What can hang from each mark
K89: K793
K556: K861
K793: K89
K504: K386 K709 K908
K684: K386 K989
K709: K504 K545
K545: K89 K709
K908: K504 K556
K386: K504 K684
K95: K861
K861: K95 K556

Every row comes from one small tree of marks. Brackets hold a mark, then the marks that hang from it, in the order of their numbers. Every link used is in the known rows. Which tree was each row made from?
Known rows
{K793 K89}: [ 0.01  0.02 -0.01 -0.06 -0.07  0.05  0.02  0.12  0.01 -0.09  0.02 -0.06
  0.05  0.09  0.12 -0.12 -0.06 -0.03 -0.17  0.16 -0.01  0.03  0.11  0.00
  0.04  0.07 -0.09]
{K908 {K504 K386 {K709 K545}} {K556 K861}}: [ 0.03 -0.12  0.30 -0.19 -0.04  0.17 -0.04  0.17  0.02  0.33  0.01 -0.02
  0.25 -0.40 -0.03 -0.01 -0.20  0.09 -0.46 -0.43  0.00 -0.06  0.28 -0.02
 -0.22 -0.06  0.27]
{K386 {K504 K908}}: [-0.13 -0.05  0.16 -0.01 -0.10  0.13 -0.01  0.10  0.07  0.09 -0.05  0.00
  0.16 -0.12 -0.05  0.23  0.05  0.20  0.15 -0.14 -0.01  0.06  0.11 -0.15
 -0.12 -0.16 -0.05]
{K709 {K504 K386} {K545 {K89 K793}}}: [ 0.27 -0.15 -0.04 -0.08 -0.15  0.53 -0.11  0.52  0.06  0.15  0.07  0.04
  0.49 -0.27  0.36 -0.25 -0.07 -0.01 -0.43  0.44  0.12 -0.02  0.29 -0.02
 -0.17  0.05  0.02]
{K908 K504}: [ 0.03 -0.02  0.11 -0.10 -0.05 -0.05  0.00  0.10  0.05  0.01 -0.06 -0.06
  0.02  0.01  0.03 -0.06 -0.05  0.01 -0.10 -0.26 -0.02 -0.01  0.04 -0.02
 -0.03 -0.05  0.04]
{K908 {K504 K709} {K556 K861}}: [-0.04 -0.08  0.29 -0.15  0.10 -0.04  0.07 -0.04  0.03  0.16  0.07 -0.11
  0.02 -0.21 -0.13  0.10 -0.11  0.05 -0.31 -0.58 -0.02 -0.04  0.29 -0.02
 -0.07 -0.02  0.13]
{K504 K709}: [ 0.03 -0.10 -0.02  0.01  0.00  0.00  0.01 -0.05 -0.03 -0.03  0.04  0.08
  0.15 -0.01 -0.04 -0.02 -0.06 -0.01 -0.16  0.02 -0.02  0.03  0.05 -0.09
 -0.13 -0.06  0.09]
{K545 {K709 {K504 {K386 K684} K908}}}: [ 0.04 -0.10  0.22 -0.04 -0.38  0.41 -0.02  0.52  0.00  0.14 -0.10  0.15
  0.23 -0.48  0.15 -0.08  0.24  0.22  0.00 -0.01 -0.06 -0.07  0.15 -0.35
 -0.27 -0.32  0.05]
{K684 {K386 {K504 {K709 K545}}}}: [ 0.07 -0.13  0.02  0.04 -0.11  0.19 -0.11  0.19 -0.08  0.11 -0.16  0.25
  0.40 -0.15  0.03  0.07 -0.10 -0.04 -0.16  0.07 -0.01  0.04 -0.08 -0.24
 -0.42 -0.10  0.11]
{K386 K504}: [-0.03  0.00  0.06 -0.02 -0.08  0.04 -0.03  0.07 -0.03  0.05 -0.08 -0.04
  0.13  0.00  0.04  0.14  0.01  0.05  0.07 -0.04  0.00 -0.05  0.01 -0.13
 -0.10 -0.06 -0.02]
{K89 K793}: [ 0.06  0.01 -0.06 -0.05  0.05  0.07 -0.05  0.11  0.07 -0.10  0.06 -0.06
  0.05  0.02  0.13 -0.04 -0.01  0.01 -0.11  0.17  0.03  0.07  0.06  0.01
  0.07  0.07 -0.07]
{K908 {K504 {K709 K545}} K556}: [ 0.08 -0.13  0.23 -0.06 -0.04  0.15  0.02  0.13  0.02  0.20 -0.09  0.03
  0.27 -0.16 -0.07  0.01 -0.14 -0.03 -0.44 -0.27  0.07  0.08  0.22 -0.02
 -0.17  0.01  0.25]
{K709 K504 {K545 K89}}: [ 0.20 -0.16  0.05  0.07 -0.10  0.40  0.02  0.30  0.01  0.16  0.01  0.08
  0.34 -0.15  0.13 -0.14 -0.05 -0.16 -0.38  0.28  0.16 -0.04  0.24  0.00
 -0.17  0.08  0.07]
{K504 K386}: [ 0.01  0.01 -0.01 -0.11 -0.11  0.06 -0.06  0.11 -0.03  0.08  0.00  0.03
  0.11 -0.14  0.09 -0.07 -0.01  0.14  0.04  0.00 -0.06 -0.06 -0.02 -0.04
 -0.07 -0.10  0.02]
{K709 {K504 K908} K545}: [-0.02 -0.20  0.20  0.07 -0.14  0.43 -0.01  0.28  0.06  0.22  0.00  0.15
  0.27 -0.29  0.01 -0.01  0.08 -0.01 -0.18 -0.03  0.07  0.04  0.18 -0.05
 -0.10 -0.11  0.10]
{K545 {K709 K504}}: [ 0.11 -0.13  0.17 -0.04 -0.19  0.28  0.03  0.28 -0.01  0.06  0.05  0.15
  0.19 -0.15  0.12 -0.09  0.14 -0.16 -0.18  0.06  0.05 -0.07  0.08 -0.22
 -0.11 -0.03  0.02]
{K684 {K386 K504}}: [-0.01  0.03  0.02 -0.03 -0.07  0.04 -0.10  0.13 -0.07  0.06 -0.12  0.10
  0.11 -0.10  0.04  0.11  0.04  0.08  0.18 -0.09 -0.08 -0.02 -0.13 -0.19
 -0.23 -0.09 -0.09]
{K545 {K89 K793} {K709 {K504 {K386 {K684 K989}}}}}: [ 0.29  0.02 -0.16  0.04 -0.21  0.50 -0.15  0.65 -0.05 -0.14 -0.13  0.02
  0.27 -0.34  0.48 -0.24  0.16  0.13 -0.21  0.44  0.04 -0.07  0.22 -0.25
 -0.33 -0.13 -0.01]
{K545 K709}: [ 0.08 -0.04  0.08 -0.02 -0.10  0.09  0.04  0.13  0.04 -0.03  0.01  0.10
  0.08 -0.02  0.02 -0.02  0.01 -0.11 -0.10  0.12  0.04  0.02  0.01 -0.14
 -0.09  0.05  0.02]
{K386 {K504 {K709 K545} K908} {K684 K989}}: [-0.05 -0.04 -0.06  0.28 -0.13  0.30 -0.15  0.27 -0.09 -0.03 -0.37  0.10
  0.26 -0.23  0.03  0.19  0.07  0.23 -0.06  0.02  0.01  0.10  0.11 -0.24
 -0.44 -0.32  0.21]
{K556 {K861 K95}}: [-0.04 -0.10  0.15 -0.02  0.18 -0.09  0.02 -0.16 -0.04  0.07  0.19 -0.09
 -0.17 -0.09 -0.10  0.06 -0.07 -0.04 -0.05 -0.15 -0.09 -0.17  0.18  0.00
  0.12  0.05 -0.09]
{K908 {K504 {K386 K684} K709}}: [ 0.10 -0.05  0.04 -0.11 -0.21  0.00 -0.08  0.28 -0.07  0.03 -0.21 -0.01
  0.20 -0.21  0.13 -0.16 -0.04  0.25 -0.16 -0.21 -0.13 -0.08  0.06 -0.22
 -0.30 -0.33  0.18]
{K95 {K861 K556}}: [-0.09 -0.07  0.13  0.03  0.04 -0.22  0.01 -0.19  0.01  0.08  0.20 -0.02
 -0.05 -0.01 -0.13  0.18  0.00  0.06  0.02 -0.11 -0.06 -0.05  0.16  0.03
  0.13  0.08 -0.21]
{K908 {K504 K386} {K556 {K861 K95}}}: [-0.04 -0.08  0.38 -0.28  0.07 -0.03  0.00  0.01 -0.03  0.29  0.16 -0.20
 -0.07 -0.35 -0.06  0.04 -0.09  0.18 -0.11 -0.57 -0.14 -0.20  0.32 -0.02
  0.08 -0.04 -0.02]
{K861 K556}: [-0.05 -0.05  0.08 -0.03  0.07 -0.11  0.02 -0.05  0.01  0.04  0.16 -0.03
  0.00  0.00 -0.09  0.16  0.02  0.07  0.00 -0.07 -0.01  0.00  0.11  0.05
  0.06  0.01 -0.07]

Write each row's tree
[-0.14  0.06  0.06  0.17 -0.07  0.19 -0.07  0.13 -0.11  0.01 -0.28 -0.02
  0.11 -0.31 -0.06  0.34  0.18  0.41  0.13 -0.27 -0.03  0.10  0.19 -0.25
 -0.32 -0.33  0.11]
{K386 {K504 K709 {K908 K556}} {K684 K989}}
[ 0.02 -0.07  0.21 -0.15  0.00  0.00  0.05  0.03  0.01  0.10 -0.01 -0.03
  0.15 -0.12 -0.08  0.03 -0.07  0.07 -0.26 -0.40 -0.01  0.05  0.20 -0.07
 -0.11 -0.05  0.13]
{K908 {K504 K709} K556}
[ 0.07 -0.11 -0.08  0.18 -0.03  0.39 -0.14  0.25 -0.02  0.01 -0.18  0.26
  0.44 -0.28  0.01  0.13 -0.12  0.16 -0.12  0.15  0.04  0.17  0.13 -0.21
 -0.58 -0.16  0.07]
{K684 {K386 {K504 {K709 {K545 K89}} K908}} K989}
[-0.05 -0.13  0.39 -0.07 -0.17  0.41  0.11  0.28  0.08  0.22  0.10  0.11
  0.18 -0.39 -0.07  0.11  0.22  0.06 -0.10 -0.21  0.06  0.06  0.27 -0.20
 -0.08 -0.04  0.01]
{K545 {K709 {K504 {K908 K556}}}}
[-0.03  0.12 -0.12  0.08  0.00  0.09 -0.20  0.11 -0.15 -0.06 -0.21  0.11
  0.02 -0.12  0.11  0.12  0.09  0.13  0.27 -0.10 -0.08  0.00 -0.18 -0.15
 -0.28 -0.15 -0.06]
{K684 {K386 K504} K989}
[ 0.22 -0.15  0.12 -0.03 -0.17  0.35  0.08  0.32  0.05  0.05  0.08  0.11
  0.30 -0.14  0.14 -0.12  0.03 -0.18 -0.29  0.25  0.13 -0.06  0.24 -0.20
 -0.19  0.08 -0.02]
{K545 K89 {K709 K504}}
[-0.04 -0.07  0.14 -0.01 -0.27  0.31 -0.06  0.40 -0.04  0.18 -0.10  0.04
  0.15 -0.45  0.13 -0.07  0.24  0.33  0.09 -0.12 -0.10 -0.08  0.13 -0.22
 -0.18 -0.37  0.04]
{K709 {K504 {K386 K684} K908}}
[-0.07  0.01  0.05  0.01 -0.18  0.12 -0.04  0.24  0.01  0.08 -0.15 -0.02
  0.04 -0.33  0.03  0.01  0.09  0.39  0.18 -0.06 -0.10  0.01  0.05 -0.14
 -0.17 -0.30  0.03]
{K504 {K386 K684} K908}
[-0.19  0.01  0.16  0.05  0.11  0.18 -0.11  0.00 -0.06  0.13 -0.06  0.08
  0.04 -0.47 -0.16  0.37  0.07  0.32  0.11 -0.52 -0.09  0.06  0.15 -0.19
 -0.34 -0.21  0.02]
{K684 {K386 {K504 K709 {K908 {K556 K861}}}} K989}
[ 0.13 -0.18  0.09 -0.09 -0.05  0.47 -0.01  0.32  0.16  0.18  0.10  0.02
  0.53 -0.41  0.05  0.01 -0.20  0.26 -0.44  0.26  0.12  0.24  0.46 -0.05
 -0.25  0.02  0.09]
{K504 K386 {K709 {K545 {K89 K793}}} {K908 K556}}
[ 0.12 -0.19  0.22 -0.11 -0.30  0.50  0.05  0.46  0.11  0.18  0.12  0.16
  0.42 -0.41  0.13 -0.12  0.04  0.12 -0.17  0.16  0.04 -0.01  0.31 -0.26
 -0.29 -0.13 -0.02]
{K545 K89 {K709 {K504 K386 K908}}}
[ 0.22 -0.17 -0.07 -0.01 -0.12  0.27 -0.05  0.21  0.00  0.12  0.00  0.13
  0.50 -0.19  0.11 -0.16 -0.26  0.03 -0.41  0.36  0.08  0.03  0.19 -0.08
 -0.36 -0.02  0.17]
{K504 K386 {K709 {K545 K89}}}
[-0.06  0.02  0.10  0.13 -0.22  0.54 -0.15  0.47 -0.11  0.26 -0.26  0.07
  0.16 -0.63  0.14  0.04  0.26  0.34 -0.01 -0.16 -0.01  0.00  0.21 -0.07
 -0.24 -0.30  0.19]
{K709 {K504 {K386 {K684 K989}} {K908 K556}} K545}
[ 0.21 -0.18 -0.06  0.09 -0.01  0.21  0.03  0.11  0.03  0.03 -0.01  0.11
  0.39 -0.04  0.00 -0.09 -0.24 -0.11 -0.46  0.35  0.14  0.07  0.22 -0.03
 -0.28  0.08  0.15]
{K504 {K709 {K545 K89}}}
[ 0.30 -0.10 -0.19  0.04 -0.12  0.30 -0.10  0.44  0.01 -0.03 -0.13  0.00
  0.45 -0.22  0.28 -0.21 -0.18  0.13 -0.45  0.56  0.08  0.06  0.24 -0.13
 -0.36 -0.06  0.13]
{K504 {K386 K684} {K709 {K545 {K89 K793}}}}
[ 0.28 -0.14  0.04 -0.07 -0.11  0.42  0.05  0.43  0.11 -0.05  0.15  0.04
  0.33 -0.11  0.28 -0.17  0.03 -0.15 -0.39  0.42  0.14  0.01  0.30 -0.18
 -0.13  0.14 -0.10]
{K545 {K89 K793} {K709 K504}}
[ 0.10 -0.15 -0.01 -0.02 -0.16  0.21 -0.10  0.16 -0.05  0.13 -0.04  0.17
  0.39 -0.20  0.08 -0.14 -0.16  0.03 -0.31  0.17  0.00  0.01  0.05 -0.10
 -0.27 -0.10  0.23]
{K504 K386 {K709 K545}}
[-0.18 -0.04  0.28  0.04 -0.03  0.10  0.05  0.07 -0.01  0.19 -0.10 -0.13
  0.07 -0.40 -0.16  0.38  0.07  0.33 -0.02 -0.42 -0.04 -0.01  0.33 -0.22
 -0.23 -0.25  0.07]
{K386 {K504 K709 {K908 {K556 K861}}} K684}
[ 0.02 -0.06  0.01 -0.04 -0.07  0.05 -0.09  0.07 -0.09  0.03 -0.08  0.18
  0.27 -0.11  0.01  0.09 -0.03  0.07  0.02 -0.07 -0.10  0.01 -0.09 -0.30
 -0.36 -0.15 -0.01]
{K684 {K386 {K504 K709}}}
[ 0.06 -0.20  0.16  0.07  0.01  0.34  0.11  0.10  0.11  0.19  0.04  0.08
  0.37 -0.27 -0.18  0.12 -0.18  0.10 -0.37  0.10  0.15  0.21  0.42 -0.02
 -0.25  0.05  0.13]
{K504 {K709 {K545 K89}} {K908 K556}}
[ 0.26 -0.06 -0.03 -0.05 -0.01  0.22  0.05  0.29  0.16 -0.16  0.10 -0.02
  0.23  0.01  0.17 -0.09 -0.11 -0.10 -0.30  0.48  0.13  0.10  0.23 -0.11
 -0.11  0.20 -0.11]
{K545 {K89 K793} K709}
[-0.18 -0.09  0.31 -0.07  0.04  0.14  0.01  0.01  0.02  0.24  0.04  0.06
  0.13 -0.44 -0.23  0.37  0.00  0.26  0.03 -0.50 -0.08  0.05  0.19 -0.23
 -0.29 -0.16 -0.02]
{K684 {K386 {K504 K709 {K908 {K556 K861}}}}}
[ 0.09 -0.13  0.22 -0.18 -0.15  0.21 -0.05  0.24 -0.01  0.28 -0.08  0.05
  0.38 -0.31  0.03 -0.08 -0.16  0.10 -0.39 -0.27  0.00  0.02  0.20 -0.07
 -0.25 -0.09  0.27]
{K908 {K504 K386 {K709 K545}} K556}
[-0.02 -0.05 -0.11  0.21 -0.16  0.32 -0.19  0.30 -0.09  0.01 -0.29  0.16
  0.25 -0.40  0.08 -0.02  0.02  0.32 -0.09  0.08 -0.05  0.09  0.08 -0.15
 -0.41 -0.38  0.26]
{K504 {K386 {K684 K989}} {K709 K545} K908}
[ 0.02 -0.13  0.30 -0.08  0.06  0.10  0.04  0.07  0.05  0.24  0.00 -0.06
  0.15 -0.25 -0.12  0.06 -0.18 -0.06 -0.49 -0.44  0.07 -0.01  0.30  0.04
 -0.14  0.03  0.24]
{K908 {K504 {K709 K545}} {K556 K861}}
[-0.14  0.11 -0.04  0.20 -0.10  0.16 -0.12  0.20 -0.07 -0.08 -0.33 -0.05
 -0.02 -0.19  0.06  0.24  0.19  0.34  0.28 -0.13 -0.05  0.04  0.04 -0.18
 -0.24 -0.33  0.01]
{K386 {K504 K908} {K684 K989}}
[-0.02 -0.21  0.10  0.10 -0.05  0.24  0.00  0.09  0.08  0.09 -0.01  0.18
  0.31 -0.17 -0.12  0.05 -0.11  0.04 -0.28  0.05  0.05  0.16  0.15 -0.08
 -0.21 -0.11  0.18]
{K504 {K709 K545} K908}
[ 0.13 -0.01 -0.11  0.07 -0.18  0.19 -0.21  0.38 -0.14 -0.02 -0.37  0.08
  0.24 -0.26  0.22 -0.18 -0.06  0.19 -0.26 -0.09 -0.06 -0.03  0.04 -0.13
 -0.42 -0.33  0.32]
{K908 {K504 {K386 {K684 K989}} {K709 K545}}}
[-0.09 -0.09  0.23  0.03 -0.09  0.27 -0.02  0.21  0.01  0.30 -0.10  0.00
  0.17 -0.59 -0.10  0.14 -0.04  0.32 -0.23 -0.24 -0.02  0.00  0.30 -0.08
 -0.28 -0.22  0.22]
{K504 {K386 K684} {K709 K545} {K908 {K556 K861}}}
